Every row comes from one small tree of marks. The marks that hang from a mark follow it in brackets, in alphabetical order. Every link used is in the known rows. Which tree was each row made from?
Known rows
pumod(darid(tubed)): [-1.03 1.82 1.76 2.62 1.26 -0.87 1.13 1.65 -1.76 -2.12 -2.18 -0.38 0.50 -1.82 1.68 -2.16 1.01 -0.39 0.24 -1.85 1.01 0.86 -1.98 4.57 -0.49 2.61 -1.18 -0.84 2.08 -0.01 1.91 4.18 0.05 5.76 -2.05 1.59 -1.84 0.29]
vusip(tubed(darid savu)): [-0.69 -0.12 1.39 0.41 -1.96 -4.99 -1.13 -2.50 0.28 1.44 1.38 2.70 4.59 -0.27 -2.85 -1.07 2.61 -3.69 -1.72 -2.54 1.37 3.23 -0.39 -0.21 0.98 3.73 -2.39 1.02 -0.85 4.36 -0.26 7.27 3.50 1.63 -4.69 -2.34 2.15 -0.98]
tubed(darid(pumod(ratoni vusip)) savu(fida)): [-2.29 -1.50 1.66 -2.34 -2.30 1.66 -2.94 -1.19 1.18 1.60 3.20 4.61 2.34 1.56 0.45 1.31 -0.65 2.36 -1.41 3.43 0.23 0.50 1.30 -2.96 0.67 -0.40 3.37 2.72 -0.24 3.69 -3.76 -1.85 2.00 -7.82 1.95 0.07 0.49 5.24]
ratoni(pumod): [0.01 -0.04 -2.95 2.99 1.79 -0.67 0.99 -0.25 0.16 0.27 -4.75 -1.24 2.98 -0.06 -1.53 -4.16 -1.92 1.11 3.12 0.65 -1.02 2.85 -3.41 3.64 0.72 1.39 1.03 -0.24 -1.14 -1.68 0.95 4.70 -0.43 1.36 -0.58 3.70 -2.13 -3.55]
fida(pumod(ratoni)): [-0.89 -2.54 -1.31 2.72 5.34 5.02 -1.00 -0.59 0.34 2.56 -4.07 -0.65 1.72 -2.43 0.43 -3.91 -0.25 3.45 1.27 1.19 -3.18 4.12 -2.85 2.80 0.73 -0.05 -1.84 -1.63 -3.15 -4.06 -1.61 0.80 -1.69 1.74 0.62 7.84 -2.45 -0.89]
fida(pumod(vusip(tubed))): [-0.18 -3.60 -0.09 2.62 4.13 -1.77 0.92 0.75 -0.97 -0.99 -3.35 -2.34 -2.32 -0.99 0.60 2.50 -2.43 -1.02 0.07 0.17 -2.84 4.96 -2.07 -0.35 3.25 -2.75 -1.52 -1.68 -2.12 -3.67 -0.79 2.03 0.62 2.79 -2.00 4.89 -2.37 -2.13]
tubed(darid savu(fida)): [-2.48 0.83 -0.14 -3.21 -3.34 -3.04 -2.51 1.00 2.74 2.65 5.43 5.60 2.89 -1.74 -2.36 -1.94 4.77 -0.44 0.27 -2.21 2.97 4.04 -2.40 -1.04 0.77 7.01 1.30 1.00 0.83 6.19 -0.82 5.36 2.75 -2.16 -2.72 -1.50 1.64 1.22]
darid(pumod): [-1.23 -0.65 -0.12 3.44 3.13 0.28 -0.14 -0.56 -1.32 0.42 -2.80 0.27 2.04 -1.34 0.29 -3.01 0.17 3.48 3.64 1.15 -1.86 3.56 -4.06 5.54 1.54 1.48 1.16 -0.10 0.12 -0.01 -1.25 7.23 -0.88 4.77 -1.55 6.55 -2.12 -0.22]
ratoni(fida pumod(darid(tubed(savu)) vusip)): [1.36 2.03 -0.30 -2.45 -4.68 -1.45 2.00 -0.73 -0.33 -0.46 0.62 -1.61 -0.44 3.78 0.39 2.45 -1.50 -4.47 -1.32 -0.49 2.02 -5.50 3.03 -0.57 -2.77 -3.23 2.55 1.24 3.08 0.40 2.22 -4.55 0.60 -4.65 2.39 -5.64 0.87 -1.30]
fida(pumod): [-1.12 -1.93 -0.93 1.39 3.81 1.84 0.35 0.93 0.80 2.13 -2.65 0.17 0.91 -2.32 0.08 -3.11 2.13 1.87 3.07 -0.89 -2.38 5.44 -4.54 3.54 1.83 0.92 -0.68 -2.20 -0.30 -2.69 -0.75 5.17 -1.23 3.73 -1.16 7.43 -1.38 -1.83]
pumod(darid ratoni(fida)): [-0.34 0.72 -3.28 0.75 0.86 0.81 -0.27 1.39 0.77 0.13 -0.93 -1.86 1.08 -1.92 1.28 -5.89 -3.04 -0.23 -1.49 -2.73 1.03 -4.33 -2.49 1.67 -0.45 5.08 -3.81 1.29 -0.66 -0.89 0.50 -3.43 0.09 0.78 1.93 -1.18 -1.33 -1.65]
ratoni(darid(tubed(savu)) fida(pumod(vusip))): [1.53 0.27 -0.36 -4.05 -2.48 0.91 1.37 0.18 0.60 2.06 2.36 -0.82 -2.34 2.26 0.48 2.63 3.77 -2.00 0.28 -1.35 -0.06 -3.72 2.55 -2.02 -0.74 -3.62 -0.70 -1.60 3.70 -2.35 2.15 -2.30 -1.90 -0.77 1.06 -4.37 3.31 -1.28]
tubed(darid(pumod(ratoni vusip)) savu): [-1.44 -2.12 1.86 -0.82 -1.14 3.25 -2.32 -3.01 0.26 2.14 -0.41 3.95 5.32 2.77 1.48 -0.89 -2.22 1.17 -2.12 3.33 -0.95 -0.23 0.90 -0.91 0.86 -1.66 -0.27 1.83 0.52 0.79 -3.45 0.51 1.73 -6.64 1.78 1.22 0.54 4.54]
tubed(savu): [-0.38 -0.64 0.18 1.71 -0.25 -1.27 -1.64 -0.87 0.15 2.56 0.47 2.46 4.02 -0.95 -0.54 -3.46 0.70 -0.76 0.00 -2.07 0.47 4.66 -3.02 3.11 1.81 5.42 -0.77 -0.31 -0.37 2.18 0.37 6.50 1.89 1.47 -3.11 3.37 -0.10 -2.31]
pumod(darid ratoni(fida) vusip): [-1.06 -1.04 -3.02 0.20 0.67 1.33 -0.15 2.90 -0.08 -1.51 -1.26 -1.73 -0.26 0.48 3.92 -3.55 -6.86 -1.25 -3.07 -1.23 0.90 -4.97 -1.85 -1.60 0.76 3.32 -4.27 1.18 0.27 -3.13 -0.26 -6.70 1.22 -3.09 2.68 -1.23 -1.98 -1.31]
savu(fida tubed(darid(pumod(vusip)))): [-1.99 -0.56 3.62 -0.94 -1.14 -0.13 0.41 3.10 0.11 -3.73 0.89 3.60 -1.90 -0.61 -0.53 3.21 1.76 2.28 0.98 2.96 -0.01 2.86 -0.37 -1.63 -0.48 -0.84 3.50 -0.55 1.74 4.66 -3.25 1.03 0.68 -1.64 -0.32 2.27 0.45 5.55]
savu(fida(pumod(ratoni(darid) vusip)) tubed): [1.00 -0.39 0.68 -1.37 1.44 4.81 1.31 3.83 1.01 -2.83 -2.24 -0.10 -3.78 0.07 1.23 2.22 -0.62 2.57 -0.65 0.67 -1.63 0.77 1.36 -2.75 -0.08 -2.42 0.44 -2.59 -0.40 -1.74 -1.70 -6.94 -1.66 -0.89 3.11 2.38 -0.10 2.76]
ratoni(darid fida): [0.35 1.76 -5.21 -1.00 -0.22 -2.33 1.53 3.01 1.61 0.55 -0.27 -1.79 0.76 -0.63 -0.91 -5.71 0.13 -0.76 1.56 -4.25 1.63 -3.68 -3.72 0.93 0.92 6.16 -4.67 -0.76 2.18 -0.87 2.79 2.70 -0.91 3.86 -0.84 -3.54 0.70 -4.63]

Which tree is each row?
[1.55 0.81 -2.40 -0.45 0.62 -4.12 1.88 0.75 -1.13 -2.04 -0.62 -4.05 -2.73 2.21 -0.58 1.69 -3.11 -1.27 1.15 -0.81 0.03 -5.90 -0.53 -1.40 1.77 -1.34 -1.90 1.32 0.69 -1.13 1.32 -0.08 -1.52 3.08 -0.05 -4.17 0.63 -2.15]	ratoni(darid(pumod(vusip(tubed))) fida)
[1.20 -0.39 -0.68 0.00 -2.20 -2.45 -0.41 -0.73 -0.18 -0.83 1.29 -2.40 -0.35 1.48 1.30 0.90 -5.91 -5.20 -5.79 -2.28 1.53 -4.86 1.89 -2.91 0.18 1.32 -3.55 2.25 -1.78 0.62 0.73 -6.26 2.91 -2.77 0.96 -4.73 0.20 -1.79]	pumod(darid ratoni(fida) vusip(tubed(savu)))
[-1.73 0.04 1.49 -1.52 -2.46 -0.05 -1.50 -2.48 0.71 3.60 1.27 4.64 6.21 1.14 -1.89 -2.84 4.38 0.59 1.30 0.25 0.10 2.33 -1.67 2.54 0.44 1.84 1.17 1.66 2.75 4.95 -2.50 8.32 1.20 -0.63 -1.48 1.08 2.40 2.89]	tubed(darid(pumod) savu)
[0.28 -0.80 -1.10 -4.10 -0.99 3.56 -0.66 1.68 2.36 2.61 1.66 1.11 -0.84 1.90 1.44 0.15 -0.44 0.87 -1.05 -0.64 -0.72 -0.24 0.94 -3.56 1.82 -0.42 1.25 -0.40 0.58 -0.89 -0.54 -5.12 -0.47 -5.36 3.59 -0.52 0.93 1.65]	tubed(savu(fida(pumod(ratoni(darid) vusip))))
[-0.94 -0.14 -0.41 -2.55 -0.42 -0.19 -1.41 0.73 2.11 4.10 3.90 2.66 -0.29 -2.79 -1.61 -0.05 5.96 0.77 2.67 -1.62 -0.88 6.37 -2.37 1.01 0.93 1.93 4.26 -0.64 -0.25 3.27 -0.16 2.63 0.04 0.12 -1.45 4.70 0.92 -0.43]	tubed(savu(fida(pumod)))
[1.77 1.10 0.95 -1.70 -2.74 -4.83 0.56 0.10 -0.38 -0.92 2.64 -0.94 -2.23 2.32 -0.88 4.56 -0.87 -0.98 0.22 -0.55 0.62 -1.06 1.06 -1.92 2.80 -0.54 3.15 2.11 1.08 4.04 0.11 1.15 0.66 0.03 -0.63 -3.44 1.21 1.31]	ratoni(darid(pumod(vusip(tubed(savu(fida))))))
[-0.53 -0.63 -0.13 -1.91 1.05 -3.27 1.76 4.21 0.83 -2.24 0.17 -2.02 -5.75 -1.49 0.75 3.71 -0.50 -2.26 -0.36 -2.11 -1.13 2.24 -1.93 -2.05 2.83 -1.07 1.63 0.14 0.18 0.16 -0.21 -2.74 0.93 1.09 0.14 1.11 -2.09 1.25]	savu(fida(pumod(darid vusip(tubed))))
[-0.24 0.56 2.54 -1.21 -0.04 0.36 -1.30 -0.80 0.43 2.18 4.17 2.50 -2.32 -2.87 -1.79 3.50 8.23 1.30 2.80 0.16 -0.63 6.21 0.65 1.64 -1.52 -0.92 5.51 -1.27 -0.57 2.99 0.38 2.50 -1.38 2.27 -2.11 3.71 0.82 0.65]	darid(tubed(savu(fida(pumod))))
[-0.86 0.98 0.69 -1.49 -2.81 -6.72 -1.90 -0.63 1.72 0.76 5.45 3.20 1.73 -1.66 -4.17 0.78 4.00 -2.78 -1.32 -2.33 2.68 4.11 -0.09 -1.90 0.25 5.52 0.94 1.76 -1.57 6.94 -0.31 5.15 3.45 0.25 -4.20 -3.36 2.20 -0.07]	vusip(tubed(darid savu(fida)))
[1.08 0.04 -1.81 1.82 1.56 1.58 0.28 0.59 -1.25 -2.52 -1.30 -2.73 -1.91 1.18 2.81 -0.97 -3.99 0.86 -1.38 0.70 1.16 -5.57 1.96 -1.98 -0.82 -0.45 -4.94 -0.94 -0.37 -5.42 1.80 -4.65 -1.24 -0.16 1.61 -4.50 -0.38 -2.04]	pumod(ratoni(darid(tubed) fida) vusip)
[0.13 -2.29 1.30 4.44 3.47 -3.23 0.72 -0.52 -2.87 -2.71 -3.15 -1.91 -1.11 0.33 1.06 2.38 -4.77 0.68 0.68 2.20 -2.12 2.15 -1.55 1.33 3.34 -2.25 -0.25 0.51 -1.80 -0.99 -1.15 4.10 0.44 3.67 -2.14 4.26 -2.72 -0.56]	darid(pumod(vusip(tubed)))
[2.05 0.07 -2.50 1.59 0.29 -4.00 3.59 0.67 -0.82 -3.06 -5.66 -4.77 0.09 3.73 -0.48 0.01 -6.52 -2.56 0.18 -1.11 -0.37 -1.83 -0.13 -1.06 2.20 -1.74 -1.91 0.02 -0.21 -3.43 2.39 0.79 0.11 0.61 0.24 -3.29 -1.08 -3.31]	ratoni(darid pumod(vusip(tubed)))
[2.77 1.64 -4.76 -0.64 -1.02 -4.85 3.86 1.00 0.19 -2.32 -2.76 -5.67 -1.93 3.46 -1.93 0.31 -5.83 -3.69 0.17 -1.28 0.60 -6.22 0.24 -2.96 0.69 -1.54 -2.43 0.61 -0.23 -3.11 3.31 -2.85 -0.45 0.11 0.67 -6.87 -0.02 -5.51]	ratoni(darid fida pumod(vusip(tubed)))
[0.24 0.88 4.01 2.68 0.02 0.41 -0.91 -4.19 -2.84 1.45 0.67 1.91 2.53 -0.22 -0.96 1.43 3.65 1.77 2.44 2.31 -0.74 3.22 0.94 5.63 -1.22 -2.39 3.89 -0.49 0.65 2.95 -0.31 7.20 -1.15 3.61 -2.79 3.79 0.53 1.01]	darid(pumod tubed(savu))
[-0.17 -1.46 0.70 3.36 3.49 3.12 -0.69 -2.17 -2.72 -1.84 -0.89 -1.87 -2.35 -0.26 2.00 1.98 -3.52 3.45 0.64 5.47 -1.20 -3.09 1.89 0.26 -2.03 -4.95 0.13 -0.52 -2.29 -4.04 -1.05 -3.69 -2.06 -0.34 1.49 1.92 -2.11 0.31]	darid(pumod(ratoni(fida) vusip) tubed)
[1.81 -0.45 2.25 1.86 -0.38 2.56 -0.56 -1.63 -1.54 -0.85 -1.54 0.55 1.83 3.05 3.18 -0.06 -3.28 0.05 -3.36 0.86 0.84 -1.95 3.57 -1.30 0.40 -0.70 -3.04 -0.68 0.56 -2.82 1.00 -1.47 0.71 -1.58 0.46 -2.32 0.44 0.23]	pumod(ratoni(darid(tubed(savu))) vusip)
[-0.73 1.55 1.71 0.33 2.00 3.51 0.03 1.30 0.26 -0.36 -0.22 -0.61 -3.49 -3.66 0.82 0.90 3.20 2.76 1.01 0.05 -1.24 1.55 0.40 1.77 -1.87 -1.75 2.66 -0.42 -0.67 -0.56 -0.52 -4.08 -2.16 1.83 1.71 3.00 -1.98 3.20]	savu(fida(pumod(darid(tubed) ratoni)))
[-1.18 -1.99 1.33 -0.55 -1.92 -2.94 -2.92 -0.69 0.90 -0.57 3.32 2.67 0.60 -0.08 -0.84 2.58 -2.50 -1.90 -4.75 0.85 1.34 1.75 2.33 -6.04 1.07 2.14 -0.79 1.78 -3.30 3.21 -1.60 -2.58 4.15 -5.57 -1.15 -3.33 0.39 1.30]	pumod(ratoni vusip(tubed(darid savu(fida))))
[-1.24 -1.98 -0.77 2.25 1.91 2.07 0.01 2.73 -1.18 -1.96 -4.85 -0.45 1.69 0.53 5.20 -3.80 -7.91 0.14 -3.64 -0.49 -0.31 -1.21 -2.36 0.52 2.74 2.84 -4.47 0.59 0.19 -3.29 -1.18 -2.73 1.96 -2.09 1.85 2.88 -3.56 0.86]	pumod(darid ratoni vusip)
[-2.72 -2.66 0.05 -4.55 -1.28 3.40 -2.47 0.14 3.25 3.67 3.00 4.44 1.36 0.38 0.36 0.72 1.79 0.46 -1.69 1.52 -0.73 2.79 1.16 -4.75 0.85 -0.72 1.71 0.39 -0.31 0.96 -3.18 -3.97 1.91 -8.59 2.23 0.90 1.03 3.80]	tubed(darid savu(fida(pumod(ratoni vusip))))
[1.79 4.36 -1.13 -1.66 -4.73 -1.43 2.02 -2.07 0.02 0.92 1.56 -2.03 1.02 1.48 -2.51 -0.04 2.38 -3.65 0.62 -1.80 2.08 -4.66 2.20 2.31 -4.78 -1.33 3.00 1.33 2.61 2.38 2.89 -1.65 -0.67 -0.74 1.13 -5.32 1.55 -1.84]	ratoni(fida pumod(darid(tubed(savu))))
[2.88 4.32 -2.28 -1.82 -4.38 -1.18 2.07 -3.02 0.52 1.37 1.12 -2.39 1.43 3.02 -3.29 -0.50 2.79 -2.39 2.08 -1.44 1.81 -5.61 2.92 1.14 -3.84 -1.40 1.57 0.00 2.56 0.75 4.09 0.37 -2.59 0.42 0.45 -7.71 3.37 -3.82]	ratoni(darid(tubed(savu)) fida pumod)
[0.31 1.87 -0.72 2.09 1.04 0.97 -0.31 -0.16 -1.37 -1.65 -0.31 -2.33 -0.59 -2.15 1.15 -2.64 -1.08 -0.20 -1.32 -0.85 1.38 -4.20 0.29 2.24 -2.92 1.53 -2.60 0.10 -0.78 -1.78 1.37 -3.52 -1.05 2.76 0.96 -1.91 -1.43 -0.91]	pumod(darid(tubed) ratoni(fida))
[-2.11 0.93 1.87 -0.41 -0.95 -1.88 -0.55 3.64 1.40 -2.39 1.22 4.15 0.04 -3.21 -2.60 -0.99 4.65 1.21 0.48 -0.63 1.71 5.45 -1.72 -0.09 -1.28 5.18 0.65 -1.49 0.10 5.60 -1.37 3.25 1.38 1.61 -2.84 1.13 1.05 2.07]	savu(fida tubed(darid))
[0.09 -4.09 0.12 3.92 5.66 1.48 -0.29 -1.11 -1.13 -0.98 -4.58 -2.71 -1.43 -0.59 1.32 1.68 -4.92 0.55 -1.88 2.09 -3.56 3.34 0.05 -1.22 2.40 -4.03 -3.07 -1.29 -4.83 -5.55 -1.79 -2.07 0.34 0.71 -0.26 5.20 -3.03 -1.42]	fida(pumod(ratoni vusip(tubed)))
[1.45 -1.27 2.37 -0.67 0.21 5.29 0.26 -2.02 -0.87 1.36 -1.53 -0.25 0.53 2.93 2.39 1.63 0.10 0.49 -2.13 1.09 -1.97 -1.12 4.14 -1.24 0.17 -5.66 -1.03 -1.80 1.03 -4.37 0.02 -2.78 -1.29 -2.08 2.23 0.09 0.88 1.30]	fida(pumod(ratoni(darid(tubed(savu))) vusip))
[-0.16 1.71 3.45 0.98 -1.10 -1.25 -1.64 -2.32 -1.39 0.72 4.21 2.91 -1.24 -1.92 -1.92 3.39 5.72 2.59 3.44 2.21 0.63 3.93 0.77 3.28 -1.96 -0.54 7.54 0.29 -0.29 5.58 -0.09 4.69 -1.01 2.68 -2.26 3.05 0.33 2.26]	darid(pumod tubed(savu(fida)))
[2.19 2.10 -0.66 0.30 -1.78 1.46 -0.80 -2.50 -0.41 1.05 2.08 -0.74 1.66 0.55 -0.58 -1.91 1.39 -0.54 -1.08 -1.28 2.07 -5.18 3.03 0.19 -2.96 1.37 -2.56 0.02 -0.32 -0.43 2.12 -1.56 -1.07 1.10 0.15 -5.55 2.33 -2.64]	pumod(ratoni(darid(tubed(savu)) fida))
[0.95 1.58 0.25 -0.12 2.66 3.82 0.15 0.76 0.49 -0.14 -0.43 -1.17 -2.94 -2.16 -0.18 0.20 3.95 4.15 2.81 0.55 -0.99 0.84 1.04 0.08 -1.54 -2.04 0.93 -1.71 -0.85 -2.32 0.78 -2.07 -3.29 3.00 1.63 0.76 -0.69 1.12]	savu(fida(pumod(ratoni(darid(tubed)))))
[1.19 1.18 0.40 4.06 2.58 2.48 0.03 -0.72 -1.88 -2.29 -3.95 -1.76 1.54 -0.83 1.11 -3.56 -0.99 2.44 -0.06 0.11 0.27 -0.96 0.72 2.33 -0.60 1.50 -3.69 -1.69 -0.64 -4.16 1.57 1.90 -1.52 4.65 -0.64 0.11 -1.19 -0.78]	pumod(ratoni(darid(tubed)))
[-1.70 0.28 2.27 -2.37 1.01 0.09 1.47 4.39 -0.41 -1.84 0.56 -0.03 -5.80 -1.79 2.48 3.53 2.05 0.45 1.38 -0.13 -0.68 1.83 -0.53 -0.51 0.44 -2.71 3.21 -1.56 2.42 -1.22 0.20 -2.85 -0.80 0.54 1.27 2.53 -1.82 3.04]	savu(fida(pumod(darid(tubed) vusip)))
[-1.97 -2.36 2.53 -1.47 1.28 4.36 -0.50 2.76 1.70 -1.73 -0.47 3.13 -2.21 -1.49 0.03 2.83 1.68 2.33 -1.51 3.13 -1.14 3.81 1.12 -3.97 -1.28 -2.51 0.50 -2.16 -1.42 0.37 -3.45 -5.40 0.43 -4.51 1.69 3.47 0.31 5.14]	savu(fida(pumod(ratoni vusip)) tubed(darid))
[1.58 3.50 -0.90 -0.08 0.02 -0.21 1.47 -0.77 -1.52 -0.82 -0.11 -2.45 -1.65 0.19 -1.23 -0.98 3.44 1.91 4.67 -0.46 0.37 -4.91 0.14 3.16 -2.23 -1.50 0.03 -0.21 2.98 -0.29 2.30 3.22 -4.54 6.08 -0.26 -3.22 1.10 -1.00]	ratoni(darid(pumod tubed) fida)
[0.24 0.04 0.86 -4.07 -2.54 0.63 0.92 0.58 0.25 1.51 3.12 -0.37 -2.47 0.76 1.75 3.11 3.11 -3.53 -0.95 -1.44 0.06 -2.96 2.26 -0.71 -1.16 -3.88 0.97 -0.26 4.01 -0.58 1.21 -3.40 -0.03 -1.62 1.04 -2.24 2.40 0.55]	ratoni(fida(pumod(darid(tubed(savu)) vusip)))
[-1.12 0.65 -0.68 -2.31 -2.52 2.04 -2.37 -4.75 1.57 4.15 3.15 2.36 4.89 0.71 -2.07 -3.02 2.63 1.03 0.46 1.31 0.66 -3.21 1.01 -0.05 -2.46 0.74 0.07 2.87 -0.03 3.33 -2.37 -0.03 -0.34 -3.62 1.15 -2.48 2.77 1.37]	tubed(darid(pumod(ratoni(fida))) savu)
[1.30 -0.99 -3.84 1.97 0.89 -5.17 1.74 -0.43 -0.27 -2.27 -2.37 -4.37 -2.27 1.42 -1.86 1.58 -5.86 -2.76 0.76 0.38 0.13 -2.17 -0.11 -1.85 0.16 -2.23 -0.86 0.62 -2.69 -2.99 1.90 -2.56 0.56 -0.83 -0.55 -1.87 -1.67 -6.09]	ratoni(fida pumod(vusip(tubed)))
